What can hang from each mark:
L: D N
D: C L S
X: M P S
W: C P
M: X Y
Y: M
N: L
P: G U W X
U: P Q
S: A D X
C: D W
A: S
Q: U

Each row was made from one small tree. The marks that hang from a mark follow it in brackets, in alphabetical order. Every link used is in the known rows. Write each row's tree.
(in the rows, 128 means zero)
Known rows:
L(D(S(A)) N): [126 143 125 128 122 126 108 121 129 142 121 124 115 119 134 148 125 126
 125 149 124 127 151 130 124 127 125 130 136 147 131 128 142 121 118 107
 125 109 131 126 125]
U(P(W(C(D(S))) X) Q): [121 123 134 132 113 127 128 135 132 128 120 116 133 125 107 133 127 121
 119 120 142 136 121 136 143 134 122 131 109 131 130 134 120 170 120 119
 120 131 116 141 135]
N(L(D(S(X(P))))): [124 154 125 122 116 120 126 129 119 132 122 136 123 120 143 142 126 161
 134 140 140 130 129 123 118 121 123 127 146 132 137 116 133 126 128 123
 121 132 134 134 125]
A(S(D(L) X(M(Y) P))): [144 142 103 135 114 104 129 125 123 127 118 146 112 124 114 124 135 141
 130 152 133 127 130 133 129 118 123 119 118 157 122 127 128 125 138 134
 132 142 119 125 123]
S(A X(M)): [130 129 113 135 134 110 121 125 101 123 113 131 117 131 144 112 131 123
 129 121 135 136 131 113 129 128 131 126 132 147 122 122 126 128 140 134
 132 146 129 126 129]
C(D(L) W): [113 129 118 125 124 136 137 133 130 124 101 132 131 124 120 148 133 106
 136 125 117 121 133 110 118 111 126 125 127 147 126 135 116 120 123 140
 130 124 128 124 121]
P(U(Q) W(C(D(L S)))): [121 125 135 128 146 134 134 133 130 126 137 123 124 126 117 137 134 130
 124 109 103 132 115 137 133 131 136 131 109 127 127 132 122 154 142 137
 125 127 125 129 127]
P(G U W): [137 122 156 125 180 138 130 129 140 123 159 111 145 131 134 108 128 142
 128 116 112 127 114 134 126 144 140 146 130  94 128 131 135 122 141 143
 129 121 148 122 128]
A(S(D(L) X)): [133 144 105 131 122 111 123 127 118 122 101 132 120 123 125 134 138 114
 126 135 120 117 131 133 128 109 118 122 121 144 124 134 124 134 120 129
 125 137 123 126 131]
M(Y): [128 126 124 126  92 126 134 128 130 133 134 138 126 132 120 123 124 114
 126 147 130 125 130 108 125 120 123 117 126 121 126 117 141 113 113 119
 137 138 131 124 128]
X(M(Y) P S(D(L))): [129 130 111 133 106 121 132 123 122 136 150 166 101 131 120 119 126 162
 135 150 132 132 128 115 121 122 129 121 128 161 122 118 125 119 154 126
 135 144 109 118 117]
M(X Y): [137 133 132 126 115 129 135 131 142 137 120 136 134 136 119 119 117 107
 127 156 148 119 122 105 125 113 117 113 115 119 126 111 142 109 120 115
 139 155 124 125 127]
U(P(G W(C(D(S)))) Q): [122 131 142 134 113 127 121 131 128 140 128 116 136 126 104 139 128 122
 120 122 158 142 119 137 145 130 119 126 108 125 126 135 120 159 125 128
 126 116 125 141 140]
L(D(C S) N): [124 136 116 134  76 133 113 115 136 145 118 128 121 117 127 152 124 140
 125 159 109 124 149 136 124 126 122 126 142 114 137 118 139 116 101 105
 121 103 130 128 127]
A(S(D(C(W(P)) L))): [132 137  97 128  99 119 128 121 127 129  93 132 129 124  99 141 131 114
 126 127 115 114 142 139 132 115 126 118 123 139 127 140 120 138 113 131
 123 111 125 128 125]
N(L): [118 142 127 119  97 122 132 132 122 126 120 138 137 134 135 129 123 133
 129 126 126 123 124 100 120 118 124 118 137 124 131 115 126 122 117 124
 127 135 146 126 131]
C(D(L(N) S(X)) W): [123 129 109 133 133 134 123 126 124 122  90 118 126 112 122 151 136 110
 132 141 142 122 137 127 122 111 120 126 134 161 128 138 118 120 120 144
 124 121 121 126 121]
C(W(P(U(Q) X))): [124 116 129 124 135 123 130 138 133 117 118 117 147 129 123 122 124 112
 124 108 141 129 127 131 134 138 134 134 135 118 130 138 121 145 131 127
 126 125 124 132 125]
S(D): [123 117 120 131 136 122 125 129 123 128 118 141 126 128 124 138 130 109
 126 131 123 119 131 115 121 108 119 123 130 135 124 124 134 124 108 121
 130 132 124 125 133]
P(G U(Q) W X(M S)): [136 119 157 132 167 126 123 134 143 119 168 112 142 134 132  92 126 182
 124 115 118 139 106 134 135 157 145 148 129  99 126 124 115 140 160 133
 124 135 129 124 126]
U(P(G W X) Q): [131 138 148 139 146 119 122 134 136 123 132 108 154 128 131 103 120 136
 122 122 158 138 114 139 147 145 120 141 123 107 130 136 121 160 142 121
 124 132 137 135 139]
W(C P(G X(M))): [134 118 141 125 124 132 136 124 122 128 150 119 124 142 126 130 132 109
 126 109 140 141 134 156 135 145 129 121 123 112 126 126 121 121 116 121
 133 134 128 140 139]
A(S(D X)): [132 129 112 124 112 108 120 130 123 126 103 131 125 123 115 139 137 112
 122 141 127 116 131 124 126 108 118 119 123 137 124 128 130 129 101 128
 126 131 119 129 132]
A(S(D X(M))): [136 124 109 128  97 106 119 129 122 125 107 138 123 126 106 136 138 126
 121 142 122 121 131 121 125 115 124 119 121 139 122 122 124 124 109 131
 127 131 118 128 130]
D(C(W(P(G U))) S): [132 109 123 138 119 145 123 118 120 134 128 112 140 120 116 125 126 140
 128 115 118 131 131 148 131 136 136 132 142 105 130 133 128 130 118 144
 122 106 126 133 126]
Q(U(P(X))): [122 119 123 129 109 143 122 134 124 125 121 136 137 130 137 106 119 122
 125 112 121 129 124 124 133 141 127 140 127 115 130 128 147 136 120 113
 123 129 126 128 128]
N(L(D(C(W)))): [117 160 114 119 104 121 130 131 139 135 101 129 144 126 122 139 120 141
 133 130 122 120 134 101 120 115 129 122 138 117 137 119 127 121 112 126
 122 115 155 127 122]
Y(M(X(P S))): [125 109 140 117  80 129 129 128 138 129 148 162 117 138 137 123 123 148
 130 144 130 120 129  96 118 128 137 117 139 137 133 110 131 106 155 114
 136 147 109 128 127]
M(X(P(G U) S) Y): [139 128 149 121 135 139 134 130 147 145 162 135 124 137 136 105 115 155
 131 153 156 130 111 119 123 128 126 126 123 117 125 115 140 108 142 126
 139 149 114 123 119]
Y(M): [124 105 134 125  77 123 129 128 129 121 139 149 128 135 133 128 129 125
 127 128 107 121 135 103 122 127 138 118 136 125 131 118 134 112 137 123
 135 129 134 126 133]
P(G W): [133 127 149 124 160 133 130 125 134 124 151 118 140 130 127 117 129 132
 129 128 128 127 122 126 125 135 130 135 135 103 130 127 130 115 134 133
 131 127 146 126 134]
N(L(D(S(X(M))))): [127 153 122 127 107 117 119 129 120 131 112 132 129 124 130 143 127 160
 131 136 130 129 130 117 120 121 129 124 135 128 132 112 128 123 127 128
 121 130 139 131 125]
C(D W(P(G X))): [133 112 140 117 141 136 140 135 137 120 119 107 140 126 120 145 130  99
 133 120 146 126 133 140 126 124 127 128 131 129 127 140 119 118 107 140
 129 116 121 137 130]

Write each row's tree:
[131 133 146 129 159 138 130 128 137 128 142 106 144 134 125 111 127 117
 126 112 143 135 123 143 138 145 125 138 116 110 131 136 128 141 124 122
 128 132 144 135 136] | U(P(G W(C) X))
[136 127 120 124 127 118 140 124 128 125 147 140 116 132 111 114 134 133
 129 140 155 140 122 118 125 139 132 123 126 133 130 120 133 115 145 135
 137 149 130 130 124] | S(X(M(Y) P(W(C))))
[125 138 112 137 152 121 122 124 126 125 112 138 123 125 137 137 130 105
 128 140 124 116 137 127 125 112 114 124 129 148 126 132 129 123 123 118
 129 129 131 119 130] | S(D(L(N)))
[134 118 152 132 148 120 131 131 134 126 173 136 135 132 130 104 126 179
 128 129 128 145 110 131 131 157 141 141 135 108 127 124 122 130 169 138
 132 125 135 128 126] | X(M P(G U(Q) W))
[127 116 150 129 135 137 134 129 126 132 167 133 129 131 154 116 126 151
 133 126 121 136 120 135 122 142 130 138 142 109 128 126 134 115 135 133
 134 125 131 128 127] | X(P(G U))
[131 116 141 119 167 138 131 130 129 128 156 112 121 138 135 128 132 110
 125 100 135 130 127 161 134 135 132 131 119 117 124 136 128 137 111 126
 129 129 115 134 133] | W(C P(G U X(S(D))))
[124 124 149 137 134 123 123 135 125 130 145 121 143 132 147 115 123 138
 122 118 127 136 114 131 135 134 124 132 127  97 124 126 127 135 131 130
 131 124 135 128 136] | P(G U(Q))
[118 119 141 117 136 126 140 140 143 127 138 124 129 132 113 138 132 116
 122 113 115 129 115 119 131 130 137 128 109 116 126 131 126 147 125 133
 129 121 129 130 129] | P(U(Q) W(C(D)))
[129 122 137 119 164 136 140 129 136 119 146 118 132 135 121 116 133 112
 127 115 114 126 125 126 125 138 132 132 127 115 134 125 128 128 120 118
 127 144 137 130 131] | P(W(C) X)
[120 127 122 118 119 143 125 131 131 132 130 140 132 134 111 117 124 111
 123 107 128 131 124 115 134 140 132 134 117 117 132 132 148 138 128 120
 126 122 138 129 128] | Q(U(P(W(C))))
[125 139 127 130 120 128 116 124 117 142 126 130 113 122 134 141 125 135
 130 130 112 130 145 126 123 123 130 131 134 137 129 122 141 130 122 115
 125 120 126 128 125] | L(D(S(A)))
[125 123 136 119 135 146 128 134 137 134 135 127 132 131 114 127 127 111
 126 109 133 133 121 129 136 135 130 135 110 117 128 136 146 132 121 132
 128 111 136 131 132] | Q(U(P(G W(C(D)))))
[131 137  96 153 107 132 119 109 107 125 104 124 118 116 148 124 131 138
 128 143 118 129 135 146 131 127 118 126 142 128 133 125 125 128 126 127
 120 132 127 126 130] | D(C L(N) S(X))
[145 124 148 128 252 134 125 131 138 118 161  98 134 128 145  89 128 150
 130 104 117 126 113 141 130 137 143 156 128 129 124 140 132 139 144 142
 123 136 132 119 124] | P(G U W X(S(A D)))
[129 116 127 123 143 140 142 135 134 114 113 120 129 128 123 138 132 119
 136 108 111 124 131 142 127 135 142 135 121 139 124 142 115 131 138 145
 127 120 120 127 116] | C(D(L) W(P(U X(M))))
[124 124 115 123 108 136 127 124 127 125  99 124 122 117 110 164 132 103
 130 137 137 122 147 140 126 120 124 122 134 159 128 142 118 124 121 134
 125 105 116 130 122] | C(D(L(N) S) W(P))
[128 112 136 118 105 125 128 127 130 130 144 156 111 138 146 112 121 146
 132 136 130 123 131  95 121 128 139 119 137 156 131 116 132 115 164 119
 137 150 112 127 125] | Y(M(X(P S(A))))
[134 132 133 123 155 136 135 130 140 117 110 104 137 123 131 144 129  96
 134 129 151 124 140 152 130 127 121 130 129 144 129 149 114 116 121 135
 128 113 129 130 127] | C(D(L(N)) W(P(G X)))
[126 122 124 135 111 124 128 127 128 131 119 117 149 127 121 121 121 125
 124 113 135 134 126 136 139 134 131 127 135 100 130 135 121 139 126 138
 127 109 133 132 131] | D(C(W(P(G U(Q)))))
[135 118 155 121 167 139 135 128 137 126 175 126 133 129 142 108 128 159
 133 126 119 134 115 136 122 151 139 146 141 104 131 131 135 120 148 138
 132 123 139 126 125] | X(P(G U W))
[122 153 130 121  98 125 122 129 126 137 120 133 129 124 129 148 123 151
 130 134 117 123 132 115 118 118 126 124 137 124 134 113 134 124 118 119
 121 123 142 130 127] | N(L(D(S)))
[128 122 147 127 115 122 126 132 121 129 142 122 136 134 142 128 123 125
 121 115 142 136 122 149 140 140 128 129 128  98 124 133 128 141 133 126
 131 118 127 134 137] | W(P(G U(Q)))
[123 131 130 120 122 132 122 128 122 138 120 138 119 138 139 118 119 125
 127 133 137 122 126  97 123 118 125 120 128 142 125 115 128 124 132 115
 133 151 113 124 125] | M(X(S(A)))
[127 118 126 118 125 122 142 128 125 122 141 140 111 130 120 136 140 134
 133 133 140 136 125 120 121 134 135 126 129 140 129 123 123 118 136 139
 133 138 121 134 126] | S(X(M P(W(C(D)))))
[123 134  97 147 115 141 120 111 123 131 102 125 133 116 121 127 128 134
 129 137 110 125 141 133 126 125 123 126 145 137 136 130 120 123 125 130
 120 115 133 122 121] | D(C(W) L(N) S)
[127 137 100 146 135 124 125 118 125 127 106 137 123 123 137 131 128 115
 128 140 112 117 137 134 129 112 115 123 130 136 128 129 128 125 117 120
 126 124 132 119 131] | S(D(C L(N)))
[132 126 146 123 157 147 147 131 130 122 146 106 119 136 148 141 134 103
 133  98 119 134 126 175 137 135 131 130 106 117 124 142 124 135 119 136
 131 125 125 135 133] | W(C(D(L)) P(G U X))
[132 130 109 142 126 125 120 120 107 124 104 125 105 118 142 138 136 128
 132 138 127 134 138 137 129 121 125 126 126 173 122 130 121 126 134 140
 126 130 116 124 125] | C(D(L(N) S(A X(M))))
[118 130 124 125 101 130 133 128 131 126 111 135 118 126 139 152 131 109
 131 146 114 120 138 125 123 117 118 121 126 142 126 129 124 115 117 124
 131 120 127 122 128] | C(D(L(N)))
[128 141 107 141 183 117 126 126 107 125 112 136 116 127 147 119 129 109
 132 115 116 123 134 124 130 107 121 127 123 166 120 137 130 140 138 129
 130 142 130 119 130] | S(A D(L))
